Known rows, with every way that one mark hangs from another
vogok[vaki[sabakot] zure]: [-1.78 -1.27  0.53 -1.57  0.66 -1.02 -0.27  3.03 -0.57  1.31  2.47 -0.10
  3.13  0.84 -0.71  0.65  0.08  0.67 -0.35 -2.32 -1.79  1.71]
zure[tiza vogok[kebi vaki]]: [-2.99 -0.47  0.75  0.36  4.99  0.44 -1.05  2.22  2.88  1.33  1.50  0.41
 -0.48  3.50  0.41 -0.47 -0.04 -2.81 -0.97 -2.05  0.62 -0.96]
zure[tiza[komi] vogok[vaki[sabakot]]]: [-1.79 -1.88  0.31 -1.06  3.52  1.40 -2.03  1.67  0.84  0.10  2.71 -0.65
 -0.08  2.51  0.90 -0.53  1.53 -1.73 -0.20 -3.39 -0.35 -3.19]
zure[tiza[komi]]: [-0.61 -0.56  0.82 -0.34  3.83  0.75 -0.17  0.11  0.90 -0.73  1.51 -1.01
  0.18  0.60  1.43  1.47  1.26 -1.00  0.33  0.16  0.76 -2.44]
tiza[komi zure[vogok[kebi]]]: [-0.93  1.07 -0.38  1.87  6.03 -1.97  0.70  1.40  1.52 -0.33  1.83 -0.51
 -0.03  2.97  1.32  0.42  0.21 -1.40  0.02 -1.12 -1.32 -0.65]
zure[vogok]: [-0.95 -0.98  1.17 -0.55  1.37 -0.83 -0.93  1.56  1.99  0.64 -0.24 -1.35
 -0.65  1.08  2.02  0.73 -0.40 -1.19 -0.61 -0.66  0.30 -0.74]
komi[tiza]: [ 0.51 -0.63 -0.33 -1.87  0.04 -0.70 -0.52  1.00  1.14 -0.60  1.64 -2.03
  0.77  0.10  1.72  2.05 -0.59  0.12 -2.05  0.71 -0.22  1.51]
komi[tiza[zure[vogok[kebi vaki]]]]: [-0.75  0.20 -1.60  0.17  3.56 -1.86 -0.27  2.30  2.11  0.56  2.82 -0.80
  0.25  3.07  0.15  0.26 -1.36 -1.13 -2.30 -1.04 -1.21  2.46]
tiza[komi zure[vogok[kebi vaki]]]: [-1.30  0.80 -1.14  2.37  5.83 -1.55  0.39  2.31  0.91 -0.13  3.48 -1.16
  0.57  2.41  0.41  0.02  0.40 -1.18 -0.28 -1.10 -1.64 -0.23]
gupi[sabakot]: [-0.28  1.26  0.97 -0.47  1.68 -1.36 -0.18  1.95  1.41 -1.62  0.29 -0.70
  1.49 -0.74 -0.11  1.67 -0.58  0.32 -1.08  0.22 -0.78  0.51]
vogok[zure]: [-1.27 -0.44  1.44 -0.66  1.97 -1.73  1.04  1.26  0.58  1.61  0.35 -0.45
  1.85  0.47  0.28  1.91 -0.65  0.10 -0.14 -0.45 -0.37  1.09]
vaki[vogok[zure[tiza]]]: [-1.00 -0.86  3.07 -2.07  3.91  0.86  0.00  1.94  1.08  1.75  0.00  0.63
  0.50  1.72 -0.49  1.63  0.34 -1.18 -0.92 -2.38 -0.28  0.40]
lemodo[vaki[sabakot]]: [ 0.43 -0.77  0.68 -2.46 -1.01 -0.20 -0.33  0.91 -0.25 -0.60  0.76 -0.65
 -0.75  0.75  2.07  0.78  0.44  1.25 -1.29  0.53 -0.83  0.08]
tiza[zure[vogok]]: [-0.31 -0.36  0.19  0.30  2.86 -2.15  0.11  1.68  1.82  0.50 -0.74 -0.22
 -0.84  1.86  0.99 -0.01 -0.85 -0.96 -0.16 -0.20 -0.49  0.55]
tiza[komi zure]: [ 0.46  0.34 -0.73  1.00  3.59 -1.57  1.00  0.95 -0.03 -1.33  1.87 -1.37
  0.87  0.02  0.98  1.25  0.65  0.36  0.56  1.15 -1.20  0.12]
vaki[lemodo[dekuv] sabakot vogok[kebi zure]]: [-2.36 -0.80  1.27 -3.34 -0.74  1.50 -0.61  5.50 -0.14  0.39  0.43  1.72
  3.03  4.81 -0.95  1.00  0.64 -0.49 -2.77 -6.86 -2.28  2.79]
tiza[komi zure[vogok]]: [-0.04 -0.10 -0.31  1.24  4.32 -1.67  0.36  0.91  0.91 -0.35  1.24 -1.41
 -0.43  1.48  1.38  0.46  0.31 -0.62  0.35 -0.57 -1.01 -1.23]
kebi[vogok[vaki[lemodo sabakot] zure[tiza]]]: [-3.25 -1.40  0.27 -3.39 -0.26 -0.82 -0.21  2.68 -0.41  2.60  1.98  0.72
  0.43  3.18  0.32 -0.01 -0.02 -1.28 -0.88 -3.80  0.27  0.02]
komi[tiza[zure[vogok[vaki[sabakot[gupi]]]]]]: [-0.88 -0.23 -1.25 -2.73  0.91 -1.42 -1.20  2.22  0.43  0.39  2.12 -0.67
 -0.08  3.21  0.98 -0.15  0.00 -0.51 -1.37 -2.12 -1.91  1.73]
vaki[lemodo[dekuv] sabakot[gupi] vogok[zure]]: [-2.49 -0.83  1.77 -5.11 -2.76  1.70 -0.99  4.62 -1.85  0.80  0.00  0.59
  1.97  3.79  0.00  1.09  1.83 -0.05 -1.90 -6.35 -2.12  1.91]
kebi[vogok[vaki[sabakot[gupi]] zure[tiza]]]: [-3.74 -0.02  1.71 -3.84  0.89 -1.00  0.27  1.76 -0.76  2.66  1.98  0.82
 -0.23  3.35  0.72  0.60  1.07 -1.01  0.87 -2.57 -0.37  0.16]
kebi[vogok[vaki[lemodo[dekuv] sabakot[gupi]]]]: [-3.06 -0.44 -0.25 -3.99 -4.63  0.29 -0.88  3.95 -1.82  0.13  2.24 -1.20
  0.07  2.48  1.77  0.38  1.33 -0.35 -0.78 -2.54 -0.54  1.42]
dekuv[lemodo[vaki]]: [ 0.11 -0.20  0.21 -1.20  1.68 -0.02 -0.23  2.08 -0.67  1.13  0.45 -1.56
 -1.30  0.15  3.32  0.24 -0.49  0.54 -2.75  1.45  1.33  0.74]
komi[tiza[zure[vogok[kebi]]]]: [-0.32  0.51 -1.00 -0.30  3.56 -2.25  0.02  1.49  2.59  0.28  1.29 -0.15
 -0.32  3.55  0.97  0.73 -1.45 -1.19 -2.02 -1.09 -0.91  1.94]
zure[tiza[komi] vogok[kebi]]: [-2.30  0.17  1.00  0.56  6.52  0.29 -0.46  0.49  2.60  0.39  1.51 -0.08
 -0.83  3.91  1.88  0.51  0.88 -2.90 -0.40 -2.33  0.64 -3.23]

Rows
[-3.69  0.90 -1.14 -2.79 -0.88 -0.21 -1.50  4.39 -0.57  0.29  2.94 -0.25
  2.26  2.81  1.45 -0.42  1.42 -0.87 -1.89 -2.64 -1.83  1.39] | vogok[kebi vaki[lemodo sabakot[gupi]]]
[-2.66 -0.64 -1.50 -1.29 -1.82  0.96 -1.33  5.39 -0.22 -1.03  2.61  0.01
  3.11  3.00 -0.22 -0.03  0.58 -0.32 -2.34 -3.62 -1.49  2.60] | vogok[kebi vaki[lemodo[dekuv] sabakot]]
[-3.08  0.59  0.37  1.26  7.02 -0.27  1.07  1.51  0.62  1.62  4.26  0.04
  2.60  2.67 -1.05  1.21  0.67 -1.19 -0.15 -2.05 -0.65 -0.39] | vogok[kebi vaki zure[tiza[komi]]]
[-3.16  0.13  0.32 -0.43  5.68  0.00  0.14  2.25  0.18  1.30  4.22  1.27
  3.13  3.72 -0.99  0.46  1.23 -0.96  0.05 -3.86 -1.60 -0.43] | vogok[kebi vaki[sabakot] zure[tiza[komi]]]
[ 0.85 -1.58  1.92 -2.97 -2.34  2.85 -0.83  2.74 -1.00 -1.70  0.28 -0.27
 -0.69  1.94  0.35  1.45  1.23  1.55 -2.13 -1.86 -1.48  1.61] | lemodo[dekuv vaki[sabakot vogok]]
[-3.49 -1.54 -0.14 -3.40  0.59  1.08 -2.59  2.77  0.72  1.72  0.91  0.15
 -0.65  3.79  1.47 -1.56  1.22 -2.51 -1.29 -4.26  0.35 -1.99] | zure[tiza vogok[vaki[lemodo sabakot[gupi]]]]
[-0.41  0.78  2.31 -1.02  3.31 -0.11  1.22  1.56  0.41  1.60  1.47 -0.09
 -0.43  2.11  0.27  1.68  0.03  0.32 -2.37 -0.75 -1.17  1.42] | lemodo[vaki[vogok[kebi zure]]]
[ 0.49 -0.53 -0.96 -0.87  2.31 -1.89 -0.31  1.02  1.97  0.13  0.76 -0.93
 -0.70  2.26  1.19  0.76 -1.37 -0.75 -1.80 -0.53 -0.59  1.43] | komi[tiza[zure[vogok]]]
[ 0.87 -0.97  1.86 -1.42 -1.11  2.57  0.13  2.06 -0.49 -1.42  0.47 -1.43
 -1.33  0.85  0.22  2.07  0.63  1.27 -2.26 -0.13 -0.52  1.51] | lemodo[dekuv vaki[vogok]]
[-0.48 -0.75 -1.16  0.42  3.29 -0.97 -0.59  2.30 -0.04 -0.60  2.88 -1.02
  0.74  1.78  0.52 -0.43  0.92 -0.28  0.20 -1.96 -2.11 -0.72] | tiza[komi zure[vogok[vaki[sabakot]]]]
[-1.74  0.53  2.69 -0.70  6.70  0.84  0.59  1.93  1.08  1.20  2.00  0.74
  1.29  3.15 -0.43  1.95  1.09 -1.74 -0.93 -3.12 -1.00 -0.37] | vaki[vogok[kebi zure[tiza[komi]]]]
[-1.88 -0.66  0.46  0.41  5.06  0.11  0.74  1.00 -0.21  1.53  3.65 -0.93
  2.11  0.77 -1.08  1.28  0.73 -0.48  0.25 -1.35 -0.09 -0.93] | vogok[vaki zure[tiza[komi]]]
[-3.14  1.15  0.28 -2.04  0.75 -0.41 -1.12  3.60 -0.30 -0.08  3.01 -0.09
  2.04  2.23  1.22  0.22  1.68 -0.53 -0.37 -1.38 -2.11  1.79] | vogok[kebi vaki[sabakot[gupi]]]
[-2.89 -0.33 -0.85  0.19  1.48 -0.46 -1.20  3.74  1.71  1.13  2.22 -1.15
  0.80  2.52  1.06 -0.43 -0.42 -2.21 -2.50 -2.52 -0.28  0.07] | zure[vogok[kebi vaki[lemodo]]]
[ 0.51 -0.36  2.32 -1.57  1.80  0.25  0.90  1.24 -0.17  1.46  0.78 -0.85
 -0.82  0.67  0.30  1.76  0.03  0.70 -2.17 -0.30 -0.92  0.71] | lemodo[vaki[vogok[zure]]]
[-1.25  1.15  1.74 -4.02  2.00  1.13 -1.31  3.97 -1.33  1.43  0.83  0.23
 -1.27  3.13  3.67 -0.27  1.36 -0.19 -3.22 -1.89 -0.96  1.52] | dekuv[lemodo[vaki[sabakot[gupi] vogok[kebi]]]]
[-0.71 -0.67  2.75 -1.48  5.02  1.14  0.14  1.50  0.48  1.05  1.42 -0.08
  0.90  1.48 -0.33  2.12  1.18 -0.97 -0.59 -2.71 -0.73 -0.99] | vaki[vogok[zure[tiza[komi]]]]
[-0.87 -1.37  2.80 -3.18  3.56  1.33 -0.79  2.21 -0.10  0.68  1.30  1.14
  1.45  2.66 -0.13  1.32  1.83 -0.65 -0.49 -4.57 -1.76 -0.93] | vaki[sabakot vogok[zure[tiza[komi]]]]
[-1.91 -1.72  0.74 -0.35  3.40  0.73 -1.37  1.65  2.12  1.31  1.12 -0.57
 -0.98  2.00  0.52 -0.26 -0.06 -2.31 -0.72 -1.53  1.08 -1.55] | zure[tiza vogok[vaki]]
[-2.62  0.90  1.23  0.55  7.01 -0.80  1.45  0.45  1.32  1.44  2.21  0.73
  1.89  3.34  0.04  1.74  0.48 -1.49  0.12 -2.06 -0.04 -1.04] | vogok[kebi zure[tiza[komi]]]
[-0.24 -0.48  2.20 -4.11 -2.46  2.83 -0.73  2.54 -1.70 -1.28  0.42 -0.53
 -1.35  2.51  1.06  1.33  2.16  1.27 -1.56 -1.83 -1.67  1.32] | lemodo[dekuv vaki[sabakot[gupi] vogok]]
[-1.47  0.66  2.81 -1.08  3.94 -0.37  0.47  3.18  1.18  1.50  1.01  0.42
  1.81  2.20 -0.26  1.93  0.03 -0.77 -1.54 -2.46 -1.67  2.12] | vaki[vogok[kebi zure]]
[-2.09 -0.14  1.29 -1.36  0.72  1.17  0.41  4.72  0.30  0.84  0.64  0.38
  2.39  3.60 -1.14  1.73  0.04 -0.81 -2.99 -4.80 -1.17  2.80] | vaki[lemodo[dekuv] vogok[kebi zure]]
[-1.13  0.71  2.14 -3.45 -1.07  2.52 -0.39  2.95 -1.10 -1.15  0.97  0.38
 -0.87  4.03  0.92  1.19  2.16  0.73 -1.96 -2.49 -2.05  1.92] | lemodo[dekuv vaki[sabakot[gupi] vogok[kebi]]]
[-1.28 -0.86 -1.63  0.32  1.51 -1.50 -0.42  3.14  0.97  0.91  0.98 -0.94
 -0.11  1.74  0.25 -0.92 -0.81 -1.17 -1.49 -1.34 -0.45  0.88] | tiza[zure[vogok[vaki[lemodo]]]]
[-1.66  0.48 -0.62  1.51  4.30 -1.93  0.13  3.02  1.91  0.73  1.55 -0.04
  0.10  2.81 -0.01 -0.59 -0.82 -1.20 -0.66 -0.72 -1.18  1.59] | tiza[zure[vogok[kebi vaki]]]
